What can hang from each mark
G: E T W
E: G H Y
Y: E
S: T
W: B K Y
T: G S

In the rows, 128 means zero.
Known rows, with every way that one mark hangs from another
(G (W K Y)): [177 155 141  84 112 152 100 149 119 198  98 104 111 117 120 143 118 116
 120 124 180]
(E H): [158 120 123  72 126 132 107 146 125 162 122 133 151  91 137 122 125 108
 102 154 184]
(S (T (G (W B K)))): [205 172 139  99 123 164 141 137 145 225 120 120  98 108  96  94 117  92
 138 133 152]
(W K (Y (E G))): [172 138 112  65 114 151  85 130 114 162 117 101 129 135 142 146 126  79
 102 109 183]
(G (E H) T W): [154 108 119  68 114 151 116 168 132 179 110 107 157  70 140 137  98 123
 137 146 176]
(W Y): [175 145 121  79 127 158  89 135 100 173 124 106 130 111 133 131 133 112
 100 135 183]
(S (T G)): [194 147 125  93 138 169 119 133 118 188 155 119 128 113 116  73 135 101
 130 151 155]
(G (W B)): [166 165 124  91 113 139 122 148 111 192 108 124 127  93 143 143 127 116
 112 143 178]
(S T): [186 141 130  85 134 158 110 142 109 173 135 117 133 111 124  97 138 108
 123 152 170]
(W B K Y): [190 161 128  89 118 155  98 118 121 186  99  98 110 108 105 132 122  91
  97 121 179]
(T (G E (W B))): [163 164 118  92 113 155 146 139 113 207 122 114 126  84 152 119 109 114
 123 134 161]
(G E T): [161 119 112  88 116 163  97 146 103 157 126  89 159  86 137 116 116 130
 133 147 170]
(E (G T) Y): [162 129 102  89 106 158  67 161 108 135 121  96 148  91 138 133 143 101
 122 150 180]
(G E W): [147 143 126  80 108 145 125 158  97 183 109 112 139  93 166 137 116 136
 128 143 177]
(E G): [150 133 111  78 110 140 104 144  94 141 129 117 145 107 162 137 145 114
 116 148 174]
(G (T S) (W B)): [200 144 117  92 129 176 109 151 132 198 116 105 123  90 102 123 127 113
 144 148 165]
(T (G (E H))): [154 121 117  71 125 151 130 139 126 177 136 124 151  80 145  98 107 103
 114 145 167]
(Y (E (G T) H)): [159  96  93  54 122 143  87 151 135 145 136 118 172  98 146 141 123  85
 116 138 179]
(T G): [172 145 121  95 127 156 108 132 111 177 146 122 140 106 134  91 132 118
 117 150 163]
(E (G (W B)) H Y): [149 151 107  68 106 129 114 171 132 173  92 132 128  72 155 169 130  77
  96 143 194]
(T (G E (W K)) S): [184 147 138  91 120 179 138 147 132 209 118 107 111 106 117  89 108 119
 154 134 154]
(Y (E (G (T S)))): [185 112  96  70 131 173  84 143 120 152 144 104 151 119 131 121 140  91
 136 139 166]
(Y (E (G T W) H)): [155 105  99  52 115 141 101 168 140 166 126 124 162  97 155 161 116  94
 129 135 178]

Rows
[176 150 128  83 125 172 145 152 115 210 137 114 122 100 141  91 115 114
 147 142 154] | (S (T (G E W)))
[162 163 137  99 100 158 113 161 123 200  99 106 117  92 133 106 107 111
 128 133 174] | (T (G (E Y) (W K)))
[190 153 112  84 119 170  95 145 121 201 110  93 122  92 114 153 119 108
 122 130 176] | (G T (W B Y))
[198 157 146  97 123 166 129 148 137 214 128 119 109 116 102  85 118 107
 148 140 153] | (S (T (G (W K))))
[194 161 119  77 126 150  91 114 126 192 106 104 122 124 114 135 115  75
  86 107 184] | (W B K (Y E))
[205 133 120  78 135 192  88 156 126 199 121  91 119 105 100 129 125 118
 145 137 170] | (G (T S) (W Y))
[183 114 105  79 124 177  92 147 115 146 138  97 142 104 122 117 146 110
 148 151 161] | (E (G (T S)))
[165 158 115  76 101 130 118 142 126 183 101 119 126 117 152 160 123  86
 114 118 176] | (Y (E (G (W B K))))
[156 133 116  76 123 151 109 153 128 176 122 120 146  72 141  98 111  89
 101 146 182] | (T (G (E H Y)))
[183 128 112  89 127 186  80 158 116 164 114  88 138  83 113  99 126 107
 134 150 178] | (G (E Y) (T S))
[182 115 113  84 129 184 102 144 112 165 128  89 145  92 117  99 122 120
 147 150 163] | (G E (T S))
[173 131 126  66 132 164 154 159 139 211 134 128 130  86 135  98 104  98
 140 143 159] | (S (T (G (E H) W)))
[185 159 104  71 135 152  91 118 112 189 122 110 132 118 136 142 126  79
  79 117 187] | (W B (Y E))
[205 167 138 102 125 172 134 134 147 221 116 119  97 106  94  96 121  99
 137 137 154] | (T (G (W B K)) S)
[178 122 110  78 118 176 104 165 121 168 127 103 133 102 130 137 139 118
 160 150 162] | (E (G (T S) W))
[160 134 118  59 124 163 132 151 131 210 122 116 130  84 146 130  99 103
 117 126 173] | (T (G (E H) (W Y)))
[159 130 134  59 111 150 122 155 135 199  86 105 123  90 131 147  93 105
 116 120 186] | (G (E H) (W K Y))
[190 155 132  92 132 169 132 151 122 210 145 126 119 109 124  93 129 111
 142 148 156] | (S (T (G W)))
[158 147 123  70 115 161 113 151  97 195 106  98 125  99 157 149 112 123
 118 127 183] | (G E (W Y))
[213 148 113  80 135 191  99 144 131 211 113  92 109  95  95 138 125 101
 134 133 171] | (G (T S) (W B Y))
[167 153 121  77 120 174 123 144 106 211 128 102 121  99 150 124 109 117
 124 124 167] | (T (G E (W Y)))
[193 129 123  88 127 177  99 161 127 188 125 106 133 100 107 118 129 128
 155 155 165] | (G (T S) W)
[165 149 137  77 106 158 115 148 111 198  90  91 114 104 135 141 101 119
 125 117 180] | (G E (W K Y))
[171 126 124  67 135 172 147 156 141 209 129 126 130  83 134 101 108 107
 138 146 163] | (T (G (E H) W) S)
[156 157 101  70 109 135 118 145 110 179 117 126 138 110 173 167 134  92
 106 126 179] | (Y (E (G (W B))))
[178  97 113  67 135 176 110 150 138 167 124 102 152  78 113 104 110 107
 140 150 169] | (G (E H) (T S))
[163 155 102  90  99 155  90 169 118 169 102 102 129  78 141 160 135  97
 122 143 180] | (E (G T (W B)) Y)
[181 150 117  90 133 183 107 146 115 185 129 107 125  93 126  78 128  98
 123 148 171] | (T (G (E Y)) S)
[148 128 119  71 118 138  99 161 118 161  98 118 150  71 150 124 115  97
  94 147 197] | (G (E H Y))
[165 113 115  57 120 166 106 163 130 191 108  95 143  76 132 150  94 111
 128 130 180] | (G (E H) T (W Y))
